In the rows, zero is written as 128.
Known rows, with every way that one mark hangs from another:
sugiz[vofo[vesur]]: [127  87  76 124 169 115 179 128 182 108 161 112 127 146 110  88 123 143
 168 132 103 157 150]
mipo[sugiz[vofo] vesur]: [110 102  87 133 161 119 199 130 148 119 162 100 123 133 134  84 139 156
 156 145 104 163 149]
vofo[sosiper sugiz vesur[mipo]]: [143  63  81 160 190 156 188 124 204  93 159 101 149 122 123 113 104 149
 130 132 108 159 121]
vesur[mipo]: [122  79  82 131 171 117 180 132 145 101 143 121 129 129 120  90 119 144
 124 137 141 165 140]
dedov[sosiper sugiz[vofo[vesur[mipo]]]]: [140  58  92 162 176 114 168 128 173  85 158  95 123 113 124 112 131 144
 133 128 116 149 138]
vofo[sosiper[dedov mipo] vesur]: [137  42  75 124 171  93 167 129 173  97 162 133 145 171 122  93 106 139
 141 126 134 146 146]
dedov[vesur]: [124  91  81 110 171 130 158 127 160 121 159 130 138 137 108 101 122 139
 159 133 129 154 154]
mipo[vesur]: [116 108  84 112 170 117 174 128 158 116 155 115 130 145 127  91 133 145
 138 140 140 167 144]
dedov[sosiper[mipo[sugiz]]]: [134  86  87 126 160 101 164 132 125 102 154 110 134 138 164 106 153 132
 110 131 143 152 155]
sugiz[vofo[vesur[mipo]]]: [123  71  79 143 171 116 198 129 185  97 153 116 126 142 110  87 106 148
 165 136  96 162 134]
vofo[sosiper sugiz]: [146  81  81 134 186 148 153 129 167 110 153 101 142 117 129 109 123 141
 107 133 130 154 141]
vesur[mipo[sosiper[dedov] sugiz] vofo]: [120  53  82 164 183  78 216 134 109  91 155 120 146 139 135  74 151 166
 140 118 131 157 110]
dedov[sugiz]: [132  83  88 131 171 115 146 129 141 113 160 104 118 108 119  99 166 140
 117 127 162 150 163]
mipo[sugiz vesur]: [112 113  88 125 163 122 193 128 138 121 163 102 133 130 136  90 159 152
 143 140 133 166 155]
vesur[mipo[sosiper[dedov]] vofo[sugiz]]: [130  42  81 174 192  91 205 131 147  88 159 120 144 129 127  82 129 159
 128 119 136 156  83]
vofo[sosiper[dedov] sugiz vesur[mipo]]: [140  36  80 155 188 130 186 128 185  90 165 112 148 121 104 102  92 155
 133 125 125 151 117]
sosiper[dedov[sugiz vesur[mipo]]]: [122  30  90 141 171 104 163 132 143 105 167 132 129 110  87  94 119 153
 146 127 157 143 139]
sosiper[dedov[sugiz]]: [129  53  86 122 169  88 146 134 122 112 165 117 120 113 101  85 150 146
 123 121 179 140 155]
vesur[mipo[sugiz] vofo]: [118  61  84 166 172 110 216 132 139 100 142 106 133 131 125  88 135 152
 140 127 114 169 126]
sugiz[vofo]: [126  87  78 119 167 111 166 134 152 113 149 114 120 137 117  84 121 141
 144 137 117 155 154]

Rows:
[130  57  90 155 177 121 169 125 173 112 162 115 128 124 102 107 143 143
 157 121 125 150 140] => dedov[sugiz vesur[vofo]]
[137  59  97 151 178 128 153 127 158  95 157 115 134 104 120 125 127 143
 126 129 137 148 138] => dedov[sosiper sugiz vesur[mipo]]
[128  39  81 137 177 105 178 131 165 115 168 127 138 128  87  91 106 148
 165 119 134 147 116] => sosiper[dedov[vesur[vofo[sugiz]]]]
[126  82  82 139 185 117 184 127 178 104 144 108 142 166 129  98 104 148
 141 132 107 168 123] => mipo[vesur[vofo[sosiper]]]
[137  28  84 152 184 111 170 129 167  87 161 115 141 128 102 102 111 157
 133 121 136 146 140] => vofo[sosiper[dedov[sugiz]] vesur[mipo]]
[129  46  80 143 178 114 192 131 149  95 160 115 151 137 111  94 111 162
 146 123 117 154 144] => vofo[sosiper[dedov] vesur[mipo[sugiz]]]
[120  84  83 144 169 128 206 126 158 103 163 108 137 128 123  94 146 152
 154 130 121 165 147] => vofo[vesur[mipo[sugiz]]]
[112  96  86 145 168 112 211 127 148 115 157  98 134 143 134  89 153 155
 152 131 112 169 133] => mipo[sugiz vesur[vofo]]
[120  95  85 136 169 130 189 130 154 114 156  97 135 142 138  93 122 159
 146 145  88 162 152] => mipo[sugiz[vofo[sosiper]] vesur]
[131  66  83 147 179 136 184 125 185 117 162 117 138 129 105 104 116 141
 162 126 111 157 120] => dedov[vesur[vofo[sugiz]]]
[126  46  88 124 170 100 145 131 140 118 174 129 129 114  89  95 134 148
 151 123 163 136 153] => sosiper[dedov[sugiz vesur]]
[142  49  85 159 172 116 165 126 195  96 162 109 123 141 130 103 132 139
 136 133 109 143 154] => dedov[sugiz[vofo[sosiper[mipo] vesur]]]
[118  26  83 144 157  81 198 132 143 113 166 137 137 157 118  82 125 144
 168 123 129 145 133] => sosiper[dedov[vesur[vofo]] mipo[sugiz]]
[136  55  85 142 171 101 172 128 175  97 150 130 143 166 137 114 107 128
 149 125 114 151 122] => dedov[sosiper[mipo] vesur[vofo]]
[130  53  83 151 187 112 188 129 177 102 157 106 142 143 115  95  98 154
 136 128 121 159 103] => mipo[vesur[vofo[sosiper[dedov] sugiz]]]
[128  72  81 136 169 112 175 130 182 100 144 121 130 173 145  92  93 141
 135 149  97 155 138] => sugiz[vofo[sosiper[mipo[vesur]]]]
[134  57  80 155 173 108 191 130 154 101 141 112 140 162 149  96 129 139
 128 127 108 158 139] => vesur[vofo[sosiper[mipo[sugiz]]]]
[131  76  88 128 176 126 162 130 157  98 148 125 145 132 122 117  95 141
 140 133 124 157 132] => dedov[sosiper vesur[mipo]]
[129  53  82 173 182 122 207 132 147  94 136 103 143 139 132  98 114 156
 128 126  97 167 126] => vesur[mipo[sugiz] vofo[sosiper]]
[129  51  83 175 182 127 208 129 176  95 144 104 129 118 118  95 114 145
 130 128 121 167  98] => vesur[mipo vofo[sugiz]]
